Every row comes from one small tree of marks. The marks that hang from a mark follow it in brackets, in alphabetical order. Every link used is in the known rows. Which tree was each row made from?
(in the rows, 128 means zero)
Known rows
bala{benegir}: [121 108 165 188 152 112 147 133 111 168 107 158 120 105 151 167 123 184
 152 131 185 121 126]
bala{benegir{durov}}: [131 114 158 187 149 124 116 104 114 155 106 162 158  75 156 169 118 201
 152 124 150 108 129]
ratan{benegir{bala{rapab} durov{bome} guso}}: [150 137 125 135 124 126 119 124 153 166 109 138 111  76 145 169 109 132
  86 143  78 119 151]
guso{benegir{bala{rapab{volal}} durov ratan}}: [146 136 116 122 120 106 153 136 136 117 109 156 123  96 136 162 151 140
 116 141 161 131 182]
durov{benegir bome}: [132 136 164 180 155 105 146 129 149 196 111 161 122 120 134 169 146 154
 107 108 158  96 159]
nuvi{volal}: [126 103 111 228 193  96 190 150 135 175 113 180  92 109 177 186 140 202
 131 100 219 128 152]
bome{durov{benegir{bala{rapab}}}}: [140 115 165 156 133 133 142 130 115 188 124 160  80  74 111 190 112 138
  96 119 149 108 151]
bala{benegir{durov{bome}} rapab{volal}}: [122 136 151 153 192 119 173 121 105 169 105 154 146  40 155 153 169 172
 109  95 138 118 141]
guso{benegir{bala{rapab{volal}} durov{bome} ratan}}: [149 158 116 106 139 113 170 130 144 132 105 157 135  97 134 156 161 116
  96 109 130 120 188]
guso{benegir{durov{bome}}}: [139 138 138 161 153 128 128 116 172 161 104 161 159  87 156 168 146 170
  98  89 126  98 165]
ratan{benegir{guso}}: [142  99 136 196 111  92 126 156 158 164 107 146  98 116 161 174 118 198
 124 149 171 138 145]
durov{benegir{bala{rapab} guso ratan} bome}: [153 154 142 130  76 101 137 138 125 151 120 155  81 133 104 124  89 102
  99 173 104 109 155]
guso{benegir}: [127 112 143 178 142 108 139 148 167 165 106 165 110 115 151 177 140 171
 121 126 193 123 157]
rapab{volal{nuvi}}: [129  96 119 200 190 102 181 167  81 164 139 157 133 103 197 213 145 218
 102 117 241 153 148]
bala{rapab}: [124 102 114 176 179  93 159 175 111 170 128 154  74  85 153 193 135 166
 110 137 205 137 123]
bala{benegir{durov ratan} rapab{volal}}: [130 117 136 154 141  91 156 130  88 116 108 151 139  66 146 141 145 189
 157 134 186 133 138]
benegir{bala{rapab{volal{nuvi}}} durov{bome} guso}: [149 135 111 149 158 136 163 137  72 154 146 155 133  69 177 178 105 164
  50 135 117 143 149]
benegir{durov{bome} guso ratan}: [180 129 108 170 112  96 132 132 128 109 119 158 166 113 162 151  93 194
 103 125 107 113 144]
ratan{benegir{durov{bome} guso}}: [154 126 131 178 124 112 115 126 168 156 106 143 149  84 170 167 123 194
 104 114 106 114 151]
ratan{benegir{bala{rapab} durov guso}}: [144 119 122 153 109 120 108 132 142 152 112 142  95  76 141 175  99 153
 107 169 114 130 145]
volal{nuvi rapab}: [132  79  94 191 151  85 130 157  91 143 129 141  94 136 189 207 111 205
 109 121 208 140 129]

Which tree is each row?
[168 141 135 157 119 133 119 113 165 161 103 145 146 106 155 180 107 154
  94 128  72 111 162]
ratan{benegir{bala durov{bome} guso}}
[115 113 141 153 134 103 139 128  58 109 133 144 149  56 165 148 128 205
 149 139 199 141 137]
bala{benegir{durov ratan} rapab{volal{nuvi}}}
[170 121 164 160  96 112 140 117 122 143 118 161 125 133 116 188  99 158
 130 115 146  98 170]
bome{durov{benegir{bala ratan}}}
[123 108 126 155 123 111 153 170  96 168 134 139  77  90 168 180 117 168
  90 165 185 169 155]
ratan{benegir{bala{rapab{volal{nuvi}}} guso}}
[134 111 119 156 119 120 128 140 100 149 131 138 117  62 174 186 115 183
  93 162 150 157 157]
ratan{benegir{bala{rapab{volal{nuvi}}} durov guso}}
[153 140 121 138 143 119 160 136 142 165 106 141 119  70 156 173 143 144
  74 128 102 137 169]
ratan{benegir{bala{rapab{volal}} durov{bome} guso}}
[173 123  96 150 113  94 161 151  93 111 124 157 119 100 146 164 105 167
 101 170 140 144 153]
benegir{bala{rapab{volal}} durov guso ratan}
[112 124 151 161 153 116 160 145  78 189 139 155  86  96 140 183 137 143
  98 153 201 138 164]
durov{benegir{bala{rapab{volal{nuvi}}}}}
[135 129 149 166  93 109 121 145 120 180 125 160  59 109 111 148  87 125
  96 191 130 120 146]
durov{benegir{bala{rapab} guso}}
[147 136 139 141  92 105 121 118 108 113 116 149 134  71 139 107  92 165
 129 146  97 115 124]
bala{benegir{durov{bome} guso ratan} rapab}
[157 120 149 187  59  73 112 149 131 134 119 162 109 141 125 128  89 183
 137 176 171 117 150]
durov{benegir{guso ratan}}
[147 156 125 101 116 127 130 119 150 126 109 153 124 104 125 153 124 103
 106 126 109 104 168]
guso{benegir{bala{rapab} durov{bome} ratan}}
[168 118 147 150  77 100 167 145 105 135 124 159  94  96 112 148 101 163
  95 143 140 136 174]
bome{durov{benegir{bala{rapab{volal}} guso ratan}}}
[135 130 127 120 103 104 142 151 142 133 117 152  71 131 121 160 120 108
 126 157 179 126 157]
guso{benegir{bala{rapab} ratan}}
[122 127 135 136 137 124 143 151 146 175 114 160  67 106 125 178 128 110
 104 148 170 126 152]
guso{benegir{bala{rapab}}}
[173 142 100 128 109 111 139 132 113 118 126 153 122 108 140 155  81 131
  89 154  84 118 142]
benegir{bala{rapab} durov{bome} guso ratan}
[178 139 120 166 139 135 142 118 129 160 116 161 153 115 161 183  87 158
  72 132  75 111 146]
benegir{bala durov{bome} guso}
[149 141 116 135 182 132 152 124 116 169 119 155 121  82 148 204 126 122
  78 117 105 106 139]
benegir{bala{rapab} durov{bome}}
[164 119 100 150 116  82 184 177  95 127 125 157  83 125 144 162 110 150
 100 177 174 159 152]
benegir{bala{rapab{volal}} guso ratan}
[147 138 139 144 114  97 155 134 102 116 112 152 146  65 145 107 123 180
 119 132 123 133 143]
bala{benegir{durov{bome} guso ratan} rapab{volal}}
